Every row comes from one small tree of marks. The marks that hang from a mark follow it in brackets, in alphabetical order. Every link used is in the known rows. Which tree was each row made from?
Known rows:
ligoz(kotov): [ 1.203  1.720 -0.887  0.011  1.599  1.908  4.191  2.530 -0.797 -0.351
  1.480  1.732  0.854  0.945  0.122  1.524  2.060  1.576  1.085 -2.946
 -1.804  1.013 -0.515]
bovan(gufi kotov pefivib): [ 3.766 -2.538 -4.101  1.674  0.460 -0.694  5.249  1.713  0.441 -0.976
  3.598  6.911  3.442  2.800  2.126  1.940  0.910 -1.110  2.896 -5.703
 -1.151 -2.211 -0.094]
gufi(bafo bovan(kovir libu pefivib)): [ 3.358 -0.184 -4.482  1.951 -0.078 -0.730 -0.145 -0.716  5.558  2.511
  4.748  6.538  3.931 -3.724  0.258  2.082  1.459 -2.842  4.274 -1.279
  1.046 -0.857 -1.363]
kovir(bovan(gufi kotov libu)): [ 3.345 -2.311 -2.475  1.415  1.930  0.515  0.402  2.184 -1.489  2.621
  3.518  8.869  1.808  3.299  2.821  1.760 -0.010  0.137  2.238 -4.513
  1.894 -3.875  1.480]
kovir(bovan(pefivib)): [ 2.512 -1.226 -4.276 -0.178 -1.132 -0.938  3.614 -0.604  0.377  0.047
  0.761  5.940 -1.075 -0.430  1.790  0.399  1.703 -1.945  0.328 -3.144
  0.145 -0.452  0.251]
kovir(bovan): [ 1.916 -0.490 -2.213 -1.848 -0.252 -0.022  0.448 -0.471 -0.489  1.181
 -0.176  3.627 -1.504  0.288  0.847 -0.156  0.281 -1.137  0.348 -2.635
  1.495 -1.457  0.513]
kotov(bovan(gufi libu pefivib)): [-0.224 -1.222 -2.774  4.089  1.828 -1.709  5.178  2.432  2.974 -0.109
  7.675  7.559  6.229 -0.007  1.016  2.435  3.376 -0.682  3.827 -6.861
 -1.035  0.670  2.183]
kovir(bovan(kotov(ligoz) libu)): [ 4.478 -1.281  1.539  1.923  1.492  0.183  0.631  0.800  0.283  2.872
  2.703  7.324  5.249  4.269  4.566  1.085 -0.258 -0.845  2.433 -2.550
  1.218 -1.788  0.912]
libu(bovan): [ 3.023  2.681 -2.949 -0.975  0.820  1.088  1.841  0.931  1.883  2.643
  3.750  1.693  0.596  2.010  2.329  1.049  0.758  0.246  3.494 -2.422
  0.163 -1.177  2.336]
libu(bovan(kotov(ligoz) kovir)): [ 5.319  2.793  1.054  1.314 -0.058  0.254  0.423  1.454  4.451  4.101
  1.317  4.872  5.749  5.872  3.974  1.828 -0.595 -0.761  6.164 -2.643
 -0.536 -2.365 -0.662]
ligoz(kotov(bovan(libu pefivib)) zudus): [ 2.006  3.774 -0.179  4.650  3.109  0.661  7.045  3.763  2.494 -1.210
  5.679  4.564  2.985 -1.835  2.285  2.717  4.669  1.572  2.661 -3.467
 -2.190  5.904  2.748]
gufi(bafo bovan(kotov libu pefivib)): [ 6.200 -2.773 -4.251  0.861  1.404 -0.237  1.580  0.193  3.502  1.371
  6.008  6.440  4.922 -0.939  2.608  1.943  0.332 -1.356  3.933 -0.931
  1.352 -1.240  0.619]
bovan(gufi(bafo) kotov libu): [ 2.254 -1.793 -2.284  1.768  1.596  1.421  0.873  3.975  0.413  1.316
  5.611  5.869  4.322  0.313  0.802  2.781 -0.695  0.178  4.180 -3.229
  3.211 -3.266  1.626]
libu(bovan(kotov(ligoz) pefivib)): [ 7.019  1.066 -1.556  1.532  0.571 -0.200  5.705  1.015  3.414  1.745
  4.218  5.376  5.692  5.164  5.737  2.274  0.625 -0.698  5.431 -3.740
 -1.171 -1.017  2.103]
gufi(bafo bovan(kovir pefivib)): [ 3.596 -0.261 -4.016 -0.511 -1.844 -1.238  0.369 -1.669  6.039  1.304
  1.071  4.290  2.603 -3.645 -0.840  1.268  0.941 -2.836  3.604 -1.956
  0.871 -1.441 -1.979]
libu(bovan(gufi)): [ 2.393  1.700 -4.032  0.295  0.509  1.441  2.008  1.498  1.061  2.492
  5.014  3.412  1.263  2.342  1.613  2.311  0.515  0.720  4.113 -5.534
  0.955 -3.442  3.532]
gufi(bafo): [ 1.233  0.178 -1.948 -1.655 -0.560  0.479  1.149  1.552  1.548  0.292
  1.598  0.590  1.156 -2.495 -1.108  0.656  0.285 -0.918  1.957 -1.534
  2.742 -1.262  0.845]
gufi(bafo bovan(pefivib)): [ 3.934 -1.720 -4.749 -1.368 -0.546 -0.781  1.813 -1.932  4.447  0.536
  3.038  2.729  2.791 -3.379  0.050  1.267  0.816 -1.788  2.722 -2.010
  1.404 -1.382  0.920]
ligoz(kotov zudus): [ 2.299  4.051 -0.447  1.080  1.547  2.398  3.566  2.601 -0.760 -0.926
  0.813  0.391 -1.156 -0.584  1.542  1.408  1.584  1.797  1.083 -2.413
 -1.125  2.385  1.151]
ligoz(zudus): [ 2.482  2.433 -1.269  0.582  0.639  0.141  1.302  0.566  0.673 -0.502
  1.129  0.049 -0.641 -0.791  2.140 -0.026 -0.184 -0.904  1.528 -2.565
 -0.116  0.723  1.454]
pefivib(bovan(gufi(bafo) libu)): [ 1.488 -0.807 -4.070  1.750  1.409  0.427  1.049  2.237  1.175  1.995
  7.777  4.886  1.669 -2.045  0.075  2.031  1.472 -0.093  3.983 -1.520
  2.868 -3.440  3.095]
libu(bovan(kotov(ligoz) kovir pefivib)): [ 6.626  2.412 -1.066  2.411 -0.245 -0.761  4.103  0.971  5.520  3.036
  2.282  6.713  5.455  4.971  4.684  2.468  0.555 -1.834  6.629 -3.346
 -1.645 -1.341 -0.669]
kotov(bovan(kovir libu) ligoz(zudus)): [ 1.254  4.131  4.150  4.883  1.700 -1.092  0.208  1.464  5.197  2.281
  3.185  3.673  7.215  0.237  2.195  1.047  1.493 -1.918  5.045 -3.434
 -0.511  2.318  0.814]
pefivib(bovan): [ 2.607 -0.214 -3.120 -0.630  0.526 -1.143  1.326 -0.105  1.148  0.470
  3.409  1.779 -0.540  0.466  1.200 -0.359  1.438 -0.998  1.963 -0.259
 -0.919 -0.981  0.571]
libu(bovan(gufi(bafo) pefivib)): [ 3.321  1.050 -6.041  0.395 -0.780  1.328  5.171  2.335  2.639  1.447
  5.767  4.351  1.267 -1.165  0.227  3.452  1.117  0.136  4.907 -4.857
  3.077 -2.729  4.292]

Write each row's tree:
[ 3.605 -0.380 -4.329  0.983 -0.636 -1.874  0.508 -2.648  4.988  1.205
  1.697  5.332  2.558 -0.720  1.221  0.730  1.245 -3.244  2.880 -2.947
 -2.405 -0.915 -3.114] => gufi(bovan(kovir pefivib))
[ 0.570  1.494 -1.105  3.331  2.947 -0.013  7.504  3.590  2.400 -0.756
  6.384  6.026  4.997 -0.265  1.056  2.266  5.187  1.334  2.513 -3.737
 -2.879  4.370  1.032] => ligoz(kotov(bovan(libu pefivib)))
[ 2.167  2.430  4.003  1.526  0.994 -1.074  2.080  0.553  3.996  0.329
  1.458 -0.117  5.817  0.549  2.172  0.334  0.787 -0.806  2.919 -4.375
 -0.383  2.389  3.336] => kotov(bovan ligoz(zudus))
[ 5.356 -1.805 -1.953  0.855  3.458 -0.226 -1.770 -0.947  2.275  2.447
  5.086  5.063  4.740  2.453  4.009  0.611 -0.097 -0.716  3.062 -1.030
 -1.119 -1.813  0.005] => gufi(bovan(kotov libu))
[ 3.342  0.011 -2.998  4.118  1.154 -1.582  3.015  2.207  2.768  0.711
  4.279  8.970  3.965  1.907  2.800  1.660  1.770 -2.528  4.081 -2.062
 -2.047  0.115 -3.711] => bovan(kotov kovir libu pefivib)
[ 3.397  3.529 -4.691  1.328 -0.872 -0.380  3.203  0.556  4.347  2.369
  2.995  5.183  1.017  1.039  2.056  1.979  2.077 -1.784  4.791 -3.144
 -1.138 -0.580 -0.598] => libu(bovan(kovir pefivib))
[ 3.024 -0.647  1.143  1.244 -1.132  0.362  0.265  2.712  3.321  2.433
  0.394  5.437  7.306  1.961 -0.126  2.643 -1.325 -1.488  5.513 -4.962
  3.036 -4.734 -1.340] => bovan(gufi(bafo) kotov(ligoz) kovir)
[ 5.067 -3.371 -4.201 -1.089 -1.844  0.380  3.598  2.086  0.500  0.325
  0.844  7.886  0.362 -0.132  0.339  2.473 -0.114 -0.751  2.333 -4.217
  4.303 -3.832  1.541] => kovir(bovan(gufi(bafo) kotov pefivib))
[-0.202  0.121 -1.573  0.819 -1.762 -1.845  3.339  2.681  5.628  0.105
  2.304  5.616  4.339 -2.873 -3.131  2.672  2.874 -1.734  4.628 -5.710
  2.092 -0.633  0.090] => kotov(bovan(gufi(bafo) kovir pefivib))
[ 5.232 -2.335 -3.293 -0.801 -0.702 -0.928  3.623  0.459  0.176 -0.206
  0.113  7.033 -0.166  2.484  3.140  0.622  0.626 -1.438  0.882 -2.755
  0.250 -0.807 -0.394] => kovir(bovan(kotov pefivib))
[ 5.038 -1.641 -0.501  2.206  0.439 -1.500  5.453  0.520  2.076 -0.526
  2.614  5.012  6.273  3.450  3.781  1.334  0.477 -2.378  3.273 -4.275
 -1.666 -0.355 -0.374] => bovan(kotov(ligoz) pefivib)
[ 2.921  2.440 -5.479  1.071 -1.983  0.950  3.514  2.193  4.423  2.786
  3.726  6.343  1.365 -1.339 -0.517  3.496  1.278 -0.635  6.167 -4.870
  2.702 -3.449  1.257] => libu(bovan(gufi(bafo) kovir pefivib))
[ 1.429  1.713 -2.977  2.843  1.521 -1.336 -0.620  0.608  2.776  2.280
  5.159  5.696  0.865  0.287  1.235  0.372  2.323 -1.981  3.865  0.726
 -1.053 -0.838 -1.931] => pefivib(bovan(kovir libu))
[ 2.837  2.439 -5.783  2.495 -0.921 -0.253  3.695  1.456  3.523  2.230
  3.934  7.108  1.487  1.482  1.289  2.721  2.018 -1.000  5.656 -6.109
 -0.445 -2.626  0.267] => libu(bovan(gufi kovir pefivib))
[ 4.949 -0.508 -1.278  1.663  2.330 -0.930 -3.041 -0.703  4.082  3.558
  3.181  6.909  5.056  2.453  2.951  1.073 -0.008 -1.738  4.330 -1.058
 -1.259 -2.037 -3.176] => gufi(bovan(kotov kovir libu))
[ 0.795  0.491 -3.691  2.956  0.407 -0.040 -0.506  2.423  2.687  2.720
  5.774  6.617  1.830 -2.155 -1.166  2.211  1.617 -0.951  5.124 -1.109
  2.668 -3.736 -0.104] => pefivib(bovan(gufi(bafo) kovir libu))
[ 6.153 -2.128 -1.541 -2.969  0.355  0.321 -1.685 -0.504  3.531  1.812
  1.049  1.902  3.320 -0.076  0.906  1.041 -1.170 -0.499  2.742 -0.647
  2.239 -3.033  0.659] => gufi(bafo bovan(kotov))
[ 0.011  3.301  2.131  0.029  0.771  0.169  2.573  3.218  3.594  0.924
  0.084  3.007  3.985  0.759 -1.987  1.473  3.630  0.885  2.653 -3.066
 -2.046  2.651 -2.166] => ligoz(kotov(bovan(kovir)))
[ 0.657 -1.327 -5.300  4.816  1.820 -0.362  4.886  1.717  0.677 -0.476
  8.019  7.579  3.649 -0.210  2.344  2.607  2.315 -1.091  3.270 -6.221
 -1.080 -1.031  1.059] => bovan(gufi libu pefivib)
[ 5.729 -1.322 -3.634  3.089  1.383 -1.686 -0.031 -1.201  4.848  2.008
  4.513  8.719  5.042  1.663  3.909  1.541  1.328 -2.570  4.344 -1.733
 -2.494 -1.196 -3.244] => gufi(bovan(kotov kovir libu pefivib))
[-0.494  1.032 -2.753  4.405  1.103  0.005 -0.091  2.005  1.397  2.255
  5.030  7.290  3.757  0.455  0.283  1.827  1.020 -1.354  4.171 -5.229
  0.009 -2.696 -1.902] => bovan(gufi kovir libu)
[ 0.627 -0.060 -4.407  2.971 -1.030 -1.404  3.443  1.015  2.355 -0.034
  2.602  6.753  2.424  0.013 -0.128  1.945  1.491 -2.601  3.289 -6.553
 -1.457 -2.207 -2.371] => bovan(gufi kovir pefivib)
[ 5.461 -1.801 -1.946 -0.478  1.935  0.903 -1.932 -0.013  3.345  2.850
  4.742  4.175  4.874 -0.248  1.743  1.415 -0.666 -0.502  3.535 -0.072
  2.557 -2.251  1.018] => gufi(bafo bovan(kotov libu))
[ 6.046 -0.302  1.474  1.501 -0.192  0.686  0.936  0.748 -0.266  1.741
 -0.572  5.262  2.431  3.630  4.042  1.505 -2.127 -0.293  2.843 -5.484
  2.253 -3.304  2.913] => kovir(bovan(gufi kotov(ligoz(zudus))))
[ 1.477 -1.553 -2.725 -2.060 -1.728  1.482  0.487  1.431 -0.389  1.770
  0.346  4.561 -0.754 -2.015 -1.654  1.471 -0.384 -0.319  1.397 -4.328
  5.791 -4.200  2.310] => kovir(bovan(gufi(bafo)))
[ 1.237  2.984  1.374  1.340  2.067  1.570  4.351  3.962  1.158 -0.713
  2.044  1.688  2.356 -0.036 -0.306  2.671  2.440  2.918  2.466 -6.099
 -0.536  2.148  3.368] => ligoz(kotov(bovan(gufi)) zudus)
[ 6.959 -2.997 -3.704 -1.866 -0.438 -0.577  2.128 -0.723  4.245  0.436
  2.249  4.128  3.361 -0.787  1.516  1.405 -0.053 -1.360  3.170 -1.028
  1.250 -1.758  0.407] => gufi(bafo bovan(kotov pefivib))
[ 4.444  1.663  1.937  3.719 -0.002 -0.038  0.453  1.933  2.496  1.654
 -0.344  4.866  5.173  3.642  3.215  1.982 -1.610 -1.223  5.013 -5.448
  0.210 -2.970 -0.535] => bovan(gufi kotov(ligoz(zudus)) kovir)
[ 2.342 -1.601 -2.706  3.018  2.272  0.399  1.394  2.880 -0.308  1.161
  6.111  6.815  4.342  3.606  2.786  2.118  0.211 -0.122  3.514 -4.399
 -0.141 -2.543  0.367] => bovan(gufi kotov libu)
[ 0.714  0.494 -3.697  4.481  1.465 -0.853 -0.322  1.301  2.116  2.473
  6.024  7.572  1.758  0.556  0.886  1.323  2.078 -1.312  4.613 -2.228
 -0.792 -3.102 -1.181] => pefivib(bovan(gufi kovir libu))
[ 0.164  0.489 -2.249  0.207 -1.417  0.380 -0.106  2.317  2.297  1.422
  0.720  3.715  2.194 -1.998 -2.806  1.841  0.018 -1.375  3.642 -4.423
  3.106 -3.479 -1.216] => bovan(gufi(bafo) kovir)
[-0.692  0.638  0.483 -0.607 -1.391 -0.973  0.057  2.985  4.877  1.412
  1.185  3.651  4.599 -1.868 -3.791  1.882  1.298 -0.863  4.099 -4.795
  2.802 -1.624 -0.234] => kotov(bovan(gufi(bafo) kovir))
[ 2.040  3.242 -3.354 -0.372 -1.194  1.740  0.084  2.609  3.603  3.797
  2.404  4.175  1.153 -0.690 -1.416  3.301 -0.273  0.134  5.955 -3.893
  3.712 -4.627  1.158] => libu(bovan(gufi(bafo) kovir))
[ 3.515 -1.222 -3.733  2.806 -0.949 -1.609  3.259  2.059  2.069  0.165
  1.577  8.227  3.391  2.600  1.352  2.046  0.695 -2.158  4.102 -5.471
 -1.404 -2.635 -3.157] => bovan(gufi kotov kovir pefivib)
[ 1.144 -1.801 -5.093  0.933 -0.998  0.072  4.824  2.072  1.332 -0.652
  3.932  4.519  2.029 -2.617 -0.925  2.473  1.273 -1.149  2.658 -5.566
  2.284 -2.225  1.674] => bovan(gufi(bafo) pefivib)
[ 0.653 -0.217 -4.291  1.568 -2.307 -0.282  3.198  2.445  3.107  0.136
  2.168  6.285  2.036 -3.026 -1.856  2.535  1.068 -2.347  3.896 -5.373
  2.102 -2.687 -1.447] => bovan(gufi(bafo) kovir pefivib)
[ 5.122  1.686  0.271  2.010  0.229  0.887  0.961  2.014  3.772  4.175
  2.621  6.468  6.821  6.126  3.209  2.747 -0.798 -0.278  7.133 -5.437
  0.272 -4.885  0.597] => libu(bovan(gufi kotov(ligoz) kovir))
[ 0.777 -0.162  1.089  3.909 -0.668 -2.666  4.619  1.229  5.764  0.809
  2.860  6.758  8.787  1.334 -0.129  2.343  2.472 -2.527  4.994 -8.512
 -1.452 -0.477 -0.588] => kotov(bovan(gufi kovir pefivib) ligoz)
